Every row comes from one small tree of marks. The marks that hang from a mark follow it in brackets, in alphabetical order. Every link used is in the known rows. Which tree was each row made from?
Known rows:
sosu[zodotif[sutoke[giri]]]: [ -1 -17   0  -5 -26  11   3   0 -15 -19   4  -3 -10 -12   2  -5 -10 -12
   0 -11  -2 -12 -14   5  24   5   1 -11  -8   2]
nidim[fifol[sosu] rusarar]: [ 15  -8   8   8  -1  -6   7 -11   2   1   9  -3   2  -3  38  -7  -8   5
 -18 -31  -7   1  -1 -14  11 -11  15   5  -1 -15]
ludi[rusarar[gemizo[giri] nidim rufo]]: [ -7 -10  -3  10  28  -9   4  -2  15   3   4 -13   0   4  11 -16 -24   2
  -2 -24   9   0   1  -5   8  -2   2  21  -8   4]
nidim[fifol[sosu] rusarar[gemizo rufo]]: [ 13 -12  11  22   1 -18  10 -19  -4   2   7 -10   0  -8  46 -15 -21   9
 -18 -29   1  -3  -6 -14   6 -14  14  22   4   8]
gemizo[giri[sutoke] rusarar[nidim rufo]]: [ -5 -24   1  -2  24   1   3 -24  13   0   6  -6  -5  -7   0 -18 -17  -4
  -7 -34  -9  -2   4  -9   0  -7  14   8 -15   1]
sosu[zodotif[sutoke[giri[gemizo]]]]: [ -1 -16  -3  -4 -35  16  -6   2 -15 -15   2  -3  -8 -23   2 -13 -16  -9
  -1 -16  -4 -12 -17  -8  19   4  13 -20  -8   2]
rusarar[nidim[fifol] rufo]: [ -1 -13   7  -1   7  14  17 -17   1   8   7   0   4  -8  11  -5 -12   7
  -4 -25  -5 -18 -12 -13  10   1   5   5  -7   6]
rusarar[nidim rufo]: [ -7 -11   9 -14   7  12   8 -13   6   6   9  -9  -1  -6   9  -4 -15   9
  -1 -13   1 -12  -2  -6   7   1   0  14 -10   6]
rusarar[gemizo nidim]: [  5 -10   6  12  -7   9   3 -13  26   6   3 -18  -5  -3  12 -17 -21   7
  -4 -10  -1  -5   0  -6   8   0   2  11  -5 -11]
kene[rusarar[nidim[fifol]]]: [  9 -12  -3  13  -4  12  13 -25  16   7   5  18   3  -9   8  -7 -11  -2
  -2 -27  -6 -18  -5 -16  12   0   2  -5 -11 -21]
giri[sutoke]: [  9 -21   4   3  -9   1   1 -12   6  -5   9   1 -15   2   3 -20  -9  -5
 -12  -6  -3   3  12 -12  -3  -7  13  -2 -14  -4]
sutoke[giri[gemizo[rusarar[rufo]]] zodotif]: [  0 -10  -3   5 -11 -13  -4   3 -18 -13   5  -9  -6 -17  -1 -12 -16  -2
  -7 -37  -3  10   7 -18   2   0  15   0  -1   2]
giri[gemizo sutoke[zodotif]]: [  6 -21   2   2  -9   6  -8  -7  -8  -5   9   2 -17  -2  -1 -26 -12  -6
 -14 -10  -2  14  24 -25  -2  -6  25   2  -7  -8]
kene[rusarar[gemizo[giri] nidim rufo]]: [  1 -13  -1  19  27  -4   9 -28  19   3   4   7   1 -10  16 -14 -27   1
  -2 -20   5 -14   0  -6   9  -7  -5  19 -14   1]
sosu[zodotif[sutoke]]: [ -4 -13   3  -9 -10  11   2   1 -16  -9   0 -10 -14  -6   0  -7  -9 -12
   1 -12  -2 -15  -7   1  23   9   6   4  -5   3]
nidim[rusarar]: [  8  -4  11  -1  -4  -7  -1  -6   7  -4   9 -17 -10  -9  27  -8  -9  -3
  -1 -23  -2   1   5 -11   8   0   8   6 -10 -13]
gemizo[giri]: [  8  -5   2   3  26  -1   5  -1   6  -6  10   0  -3  -6   6  -6 -11   5
  -6 -16  -6  -1  12  -4  12  -2   1   3 -13  -8]
giri[gemizo sutoke[zodotif[sosu]]]: [ -9 -33  -5   4 -10   8  -9  -9 -11  -4  12   0 -12   3   0 -26 -17 -10
 -19  -9   2  14  22 -19   2   0  28  -9 -11 -10]
zodotif[sutoke]: [ -3 -11   5   4  -2   2  -2   0   2  -3   1  -4 -10  -7   3  -4 -12  -2
  -4 -20  -2 -12   1  -5  20  -2   7   5  -9   0]
nidim[fifol]: [ 12  -6   2  10   0   3  12  -5  -2   2   8   3  -2  -6   8  -8  -6   3
  -7 -24  -6  -9   0 -12   7   3   6  -5  -5  -8]
zodotif[sosu sutoke[giri[gemizo[rusarar]]]]: [-16 -19 -13  19 -27  -5 -15  -3  -1  -8   3  -8   0 -25   0 -13 -21 -10
  -8 -43  -6  -5 -14  -7  17   2  19 -32 -10 -11]
kene[rusarar[nidim rufo]]: [ -5 -12   3  -3   2   4   7 -25  10   4   6   9  -3  -7   9  -5 -18   0
   2 -19   4 -13  -3  -7   6  -1  -3  14 -13  -2]
ludi[rusarar[gemizo[giri] rufo]]: [  0  -5  -4  18  28 -26   4   9   4  -5   5  -9  -5   6  10 -15 -20  -1
  -5 -22  10   4   6  -4   3  -1   3  22  -8   9]
rusarar[gemizo rufo]: [  3  -6   5  12   3 -13   7  -5   2  -1   5 -12 -10  -5  14 -14 -21   7
  -4 -10   8  -5   2  -7   2  -2   2  19  -6  16]
sutoke[giri[gemizo[rusarar]] zodotif[sosu]]: [ -9 -16 -11  11 -18  -6 -10   1 -12 -14   9  -9  -2 -12  -3 -15 -17  -7
 -13 -35  -7  12   7 -12  10   6  17 -21  -3 -20]

Which tree is each row?
[ -8 -19  -4   4 -12   3   6   4 -14 -15  16  -2  -5   2   5  -3 -12  -8
 -15 -12   1   8  10   1  16   5   3 -13  -8 -13] : sutoke[giri zodotif[sosu]]
[  7 -21  10  18  21 -17   2 -24   4  -7  11 -10 -13  -8  34 -27 -21  -9
 -11 -23   3   4   8 -10  -3 -15  15  17 -16  10] : nidim[rusarar[gemizo[giri[sutoke]] rufo]]
[  0 -13  -1   8 -26   8  -9   0   4  -9   5   2  -5 -24   6 -11 -19  -1
  -4 -24  -3 -13  -9 -14  15  -7  13 -19 -12   0] : zodotif[sutoke[giri[gemizo]]]
[  5  -7   0   5 -20 -15  -7  -3  -5  -8   6  -8  -2 -24   4 -13 -18   3
  -4 -38  -4  -1  -7 -15  -2  -1  10 -14  -8   6] : sutoke[giri[gemizo[rusarar[rufo]]]]
[  5 -12   3  14  22  10   5 -16  26   2   6 -11   1  -5  13 -16 -21   7
  -5 -16  -2  -5   3  -4  13  -3  -1  11 -10 -11] : rusarar[gemizo[giri] nidim]
[ -5 -32  -5  24  24  -3   0 -13  -5  -9  13  -1 -12  11   8 -25 -21 -12
 -23 -10   1  15  23  -5   9  -5  16   5 -10 -10] : rusarar[gemizo[giri[sutoke[zodotif[sosu]]]]]
[  5  -8   5  14  31 -13   8  -7   2  -4   8  -7  -4  -8  17 -14 -23   7
  -6 -16   3  -3   3  -3   6  -5   1  19  -8  13] : rusarar[gemizo[giri] rufo]
[  2 -14  -6   2 -35   2 -13   0 -13 -18  -2 -14 -10 -25  -5 -17 -15 -14
   1 -35  -9  -8 -19  -8  15   6  17 -20  -3  -4] : sosu[zodotif[sutoke[giri[gemizo[rusarar]]]]]
[-10 -19  -8   4 -16   6  -3   1 -14 -13  14   1  -1  -7   5 -12 -18  -4
 -13 -16   2  10   8 -12  11   2  13 -24  -7 -14] : sutoke[giri[gemizo] zodotif[sosu]]
[  3 -19   0   5  -9 -13 -12 -14  -3  -1   4  -7 -13 -15  -3 -29 -17  -2
  -9 -31  -5   2   7 -25 -12  -5  27  -1  -9   9] : giri[gemizo[rusarar[rufo]] sutoke]
[  2 -16   6  -4   9  12  17 -20   3   9   8   5   8  -1  17  -3 -15  18
 -17 -21  -2 -13  -8 -11  12  -9   9  12   2   6] : rusarar[nidim[fifol[sosu]] rufo]
[ -9 -30  -5   6  25   6   4 -10 -14 -10  15   6  -8  12   2 -16 -11 -12
 -20 -11  -3  14  26  -5  12  -2  16   0 -13 -12] : gemizo[giri[sutoke[zodotif[sosu]]]]
[  0 -14   2  16  -1  -4   7 -28  17   7   3   1  -5  -7  15 -14 -25   2
  -1 -16   8 -14  -5  -9   4  -5  -4  20  -9   4] : kene[rusarar[gemizo nidim rufo]]
[  0 -11   0   8   4   7  19 -27   3   8   5  19   2 -10  13  -5 -14  -1
  -2 -29   1 -22 -10 -15   9   0   1   5 -11   1] : kene[rusarar[nidim[fifol] rufo]]
[ 18  -6   8  29  -7 -12   8 -12   7   0   5 -15  -5 -11  37 -19 -14  -3
  -8 -32  -4  -4  -6 -17   7  -3  11   6  -2 -13] : nidim[fifol rusarar[gemizo]]
[-16 -20  -5  12 -17   6   0  -3  -3 -11  10   1  -1 -10   7   0 -17  -9
 -10 -20   0  -9 -12   4  25  -1   4 -24 -14  -5] : zodotif[sosu sutoke[giri]]
[  2 -20   1  -6 -24   9   1  -2 -15 -15   4   2  -6  -5  11  -2 -12  -4
 -13  -7  -4  -7 -14   5  26  -7   6  -6   1   2] : fifol[sosu[zodotif[sutoke[giri]]]]
[  3 -22   0   4 -20  12 -12 -21  25   7   1 -12  -7 -12  -2 -31 -15  -2
  -6 -31 -11   3   5 -26  -5  -3  26  -9 -11 -15] : giri[gemizo[rusarar[nidim]] sutoke]
[  5 -17   7   0 -11   4   3 -10 -21  -7   3  -8  -4  -9  33  -7  -9  -8
 -14 -28  -7  -9 -17  -7  27  -3  19   8   4  -5] : nidim[fifol[sosu[zodotif[sutoke]]] rusarar]
[  3  -6  13  13   0 -19   2 -12   1  -3   7 -25 -11 -11  36 -17 -20   0
  -2 -22   7  -3   1  -8   2  -3   5  22  -8   8] : nidim[rusarar[gemizo rufo]]
[  0  -5   0   2  -1 -16  -9  -4  -3   0   0 -14  -6 -19   0 -18 -17   4
  -1 -37  -4  -2   1 -19  -3   3  15   3  -4   5] : giri[gemizo[rusarar[rufo]]]
[  9 -18  -4  11 -17  -9 -15 -10   9  -1   2  -8 -13 -12  -5 -31 -12  -4
 -10 -31 -11   6  10 -24 -10  -5  28 -10  -9 -10] : giri[gemizo[rusarar] sutoke]
[ -6 -11  -2  11 -18 -12  -9  -3  -8 -11  -1  -6  -5 -28   0 -11 -21  -3
  -3 -45  -5  -9 -15 -13  12  -5  15 -10  -7  12] : zodotif[sutoke[giri[gemizo[rusarar[rufo]]]]]
[ -6  -7   6  -6   5  -2   3 -13   9   5   2 -20  -2  -9   0  -7 -14   2
   0 -33  -6 -10  -3  -7   6   5   4  13  -7   0] : gemizo[rusarar[nidim rufo]]
[-16 -23  -8  13 -24   9  -9  -3  -2  -8   8   2   1 -20   7  -8 -22  -7
  -9 -23   0 -11 -11  -8  21  -1  15 -30 -15  -3] : zodotif[sosu sutoke[giri[gemizo]]]
